Every row comes from one small tree of marks. The marks that hang from a mark follow it in brackets, in the order of their numbers. Every link used is in the known rows. Which tree was each row made from?
Known rows:
q330{q273}: [ 0.59 -0.38  0.17 -1.06 -0.09  1.16 -0.19 -0.38 -1.51 -0.25  0.35 -0.05
  0.52 -0.62  0.53  0.54  0.15  1.17]
q91{q754}: [-0.36  0.57 -0.14  0.64 -0.14 -0.80  0.23 -0.19 -0.60  0.39  0.56 -0.17
 -1.17  0.02  0.92 -0.02 -0.10  1.43]
q91{q754{q917}}: [-0.72  1.18 -0.78  0.56  0.42 -1.66  0.72 -0.84 -0.62  1.00 -0.31 -0.33
 -1.33 -0.17  1.19  0.54 -1.02  0.70]
q829{q917}: [-0.24  0.74 -0.33  0.11  0.03 -0.16  1.03 -0.89 -0.79 -0.18 -1.46  0.02
 -0.40 -1.07 -0.07 -0.21 -0.42  0.52]
q710{q330}: [-0.83  0.51  0.30  0.31 -0.79  1.30 -0.72  0.48 -0.97 -0.46  0.69  0.51
  0.68  0.34 -0.69  0.06 -0.11  0.23]
q917{q330{q273} q754{q91}}: [-1.03 -0.05 -0.33 -2.19 -0.08  0.06 -0.56 -0.07 -3.15  0.06  0.99 -2.04
  1.04 -1.55  1.18  1.78  0.36  1.08]
q91{q754{q917{q330 q829{q710}}}}: [-1.84  2.17 -0.28 -1.86 -0.39 -2.20  0.67  0.32 -1.50  0.79 -0.20 -2.66
 -1.03 -0.29  2.41  1.25 -2.17  1.51]
q710{q829{q917{q754}}}: [-1.17  0.22 -0.74 -1.15  0.20 -0.29  0.44 -1.88 -1.94 -0.30  0.41 -0.14
 -0.22 -2.07 -0.26  0.75  0.14 -0.06]
q91{q754{q917{q829}}}: [-0.79  0.69 -1.70 -0.88  0.75 -1.80  0.96 -0.76 -0.77  1.11  0.10 -0.50
 -1.52 -0.53  1.42  1.45 -1.02  0.91]
q829{q710 q917{q330}}: [-1.34  2.24  1.08 -0.85 -1.13 -0.57  0.74  0.17 -1.60 -0.49 -1.85 -2.12
  0.03 -0.88  0.94 -0.30 -1.54  1.14]
q754{q917{q330{q273} q829{q710}}}: [-0.89  1.31  0.00 -3.55 -0.39 -0.19  0.28  0.21 -2.50  0.05 -0.46 -2.48
  0.72 -0.95  1.97  1.81 -1.82  1.27]
q754{q91 q917{q330 q829{q710}}}: [-1.65  2.05  0.12 -2.51 -0.22 -1.21  0.02  0.47 -2.35  0.17 -0.70 -2.78
  0.92 -0.88  1.68  1.95 -1.56  0.28]
q754{q91 q917{q330{q273} q829{q710}}}: [-1.07  1.68  0.31 -3.55 -0.28 -0.09 -0.14  0.12 -3.86 -0.09 -0.28 -2.84
  1.39 -1.54  2.13  2.49 -1.48  1.47]
q754{q91 q917}: [-0.54  1.00 -0.34 -0.04  0.58 -0.63  0.06 -0.75 -1.40  0.39 -0.78 -0.45
  0.56 -0.81  0.42  1.15 -0.51 -0.53]
q917{q754{q91} q829}: [-0.83 -0.96 -1.70 -1.85  1.02 -0.84 -0.27 -0.43 -1.91  0.15  1.72 -0.69
  0.15 -1.37  0.68  2.19  0.22  0.16]
q273{q330}: [-0.97  0.02  0.34  0.88  0.22 -0.64 -0.07  0.72 -0.61  0.23 -0.39 -1.33
  0.34 -0.14  0.66  0.65  0.04 -0.31]
q710{q330{q273} q829{q917{q754{q91}}}}: [-1.53  0.74  0.05 -1.95 -0.57  2.28 -0.92 -1.93 -5.81 -1.15  1.67  0.05
  1.67 -2.94 -0.28  2.05  0.51  1.60]
q754{q91 q917{q330 q829}}: [-1.51  1.33 -1.06 -2.32  0.33 -1.21  0.44  0.28 -1.42  0.81 -0.86 -2.19
  0.51 -1.04  0.99  2.04 -0.50 -0.48]

Write each row's tree:
[-0.92  0.97 -0.88 -3.28  0.23 -0.12  0.28 -0.14 -2.95  0.49 -0.52 -2.22
  1.06 -1.67  1.49  2.57 -0.38  0.71] | q754{q91 q917{q330{q273} q829}}
[-0.73  1.24  0.79 -1.54 -1.29  2.95 -0.35 -1.34 -4.09 -1.15  0.40  0.65
  1.28 -2.04 -0.66  0.74  0.40  1.57] | q710{q330{q273} q829{q917}}
[-1.35  1.11  0.19 -2.27 -0.56 -0.21  0.37 -0.67 -3.48 -0.59 -0.39 -2.28
  0.21 -1.90  1.62  0.83 -1.61  2.09] | q829{q710 q917{q330{q273} q754}}
[-1.95  0.79 -0.44 -0.88 -0.61  0.98 -0.27 -1.50 -2.87 -0.77  1.11  0.33
  0.43 -1.73 -0.94  0.80  0.05  0.22] | q710{q330 q829{q917{q754}}}
[-0.97  1.38  0.38 -2.56 -0.42  1.64 -1.15 -0.28 -4.96 -0.77  0.98 -0.77
  1.84 -1.29  1.19  2.62 -1.60  1.78] | q754{q91 q917{q829{q710{q330{q273}}}}}
[-1.06 -0.43 -0.36 -2.83 -0.37  1.49 -1.33  0.02 -3.95 -1.02  2.85 -0.49
  0.95 -0.90  0.98  2.02 -1.30  2.13] | q917{q754 q829{q710{q330{q273}}}}
[-1.60 -0.45 -1.81 -2.57  0.26 -1.34  0.32  0.51 -0.39  0.56  1.01 -1.88
 -0.39 -0.62  0.78  1.46 -0.19 -0.15] | q917{q330 q754 q829}
[-1.55  1.73  0.20 -1.49 -0.30  0.49 -0.96  0.10 -3.43 -0.55  0.62 -0.74
  1.36 -0.63  0.74  2.05 -1.77  0.66] | q754{q91 q917{q829{q710{q330}}}}
[-1.84  0.56 -0.33 -2.84 -0.09 -1.23 -0.63  0.59 -2.70 -0.26  1.37 -2.81
  0.67 -1.08  1.64  2.01 -0.89  0.78] | q917{q330 q754{q91} q829{q710}}
[-1.22  0.21 -0.15 -3.88 -0.17 -0.09 -0.81  0.27 -4.25 -0.45  1.71 -2.86
  1.17 -1.77  2.10  2.59 -0.76  2.01] | q917{q330{q273} q754{q91} q829{q710}}
[-1.76 -0.09 -1.52 -2.60  0.36 -1.24 -0.15  0.38 -1.80  0.38  1.15 -2.21
  0.32 -1.18  0.96  2.20  0.24  0.06] | q917{q330 q754{q91} q829}
[-0.79  0.62 -1.23 -3.28  0.06 -0.22  0.77  0.03 -1.59  0.72 -0.67 -1.83
  0.35 -1.09  1.27  1.90 -0.75  0.48] | q754{q917{q330{q273} q829}}
[-0.44  0.49  1.15 -1.66 -1.33  3.09 -1.36 -0.40 -3.23 -1.04  1.92  0.56
  1.78 -0.90 -0.65  0.93  0.85  1.02] | q710{q330{q273} q829}
[-0.62  1.60  1.30 -0.84 -1.33  2.26 -0.42 -0.58 -4.18 -1.48 -0.18  0.02
  1.05 -1.28  0.48  0.32 -1.55  2.69] | q829{q710{q330{q273}} q917}
[-1.34  1.63  0.62 -0.52 -1.21  1.83 -0.13 -0.95 -2.51 -0.90  0.08  0.57
  0.73 -1.34 -1.13  0.16  0.23  0.39] | q710{q330 q829{q917}}
[-1.05  0.77  0.45 -1.41 -0.95  1.15 -1.01  0.79 -2.01 -0.92  1.43 -0.25
  0.77  0.11  0.30  0.89 -1.23  1.16] | q917{q829{q710{q330}}}
[-0.76  1.84  1.16 -1.85 -1.20  0.57  0.56 -0.17 -3.12 -0.72 -1.45 -2.13
  0.55 -1.52  1.43  0.23 -1.42  2.29] | q829{q710 q917{q330{q273}}}
[-1.67  1.49 -1.52 -1.60  0.05 -2.18  1.19  0.15 -0.63  1.40 -0.48 -2.04
 -1.32 -0.42  1.71  1.36 -0.97  0.74] | q91{q754{q917{q330 q829}}}
[-1.49  1.41  0.52 -2.28 -0.48 -0.06 -0.06 -0.79 -4.88 -0.76 -0.22 -2.65
  0.93 -2.50  1.81  1.47 -1.30  2.29] | q829{q710 q917{q330{q273} q754{q91}}}
[-1.05  0.62 -0.23 -0.46  0.16 -0.95  0.36 -1.22 -2.09 -0.58 -0.17 -0.83
 -0.52 -1.36  0.87  0.31 -1.80  1.00] | q829{q710 q917{q754}}
[-1.66  0.33 -0.53 -1.13  0.04 -1.09 -0.38  0.29 -1.60  0.24  0.62 -2.06
  0.56 -0.90  0.68  1.20  0.21 -0.19] | q917{q330 q754{q91}}
[-1.43  1.12  0.52 -1.27 -0.63  1.58 -1.01 -1.19 -5.96 -1.49  1.08 -0.61
  1.39 -2.32  0.89  1.62 -1.41  2.67] | q829{q710{q330{q273}} q917{q754{q91}}}
[-1.22  1.85 -0.09 -2.88 -0.49 -1.01  0.50  0.04 -3.07  0.52  0.16 -2.62
 -0.49 -0.96  2.89  1.83 -1.97  2.68] | q91{q754{q917{q330{q273} q829{q710}}}}
[-0.83 -0.66 -0.80 -2.10  0.50 -0.98 -0.35 -0.13 -1.41 -0.29  1.78 -1.04
 -0.26 -0.62  1.19  1.41 -1.33  0.68] | q917{q754 q829{q710}}
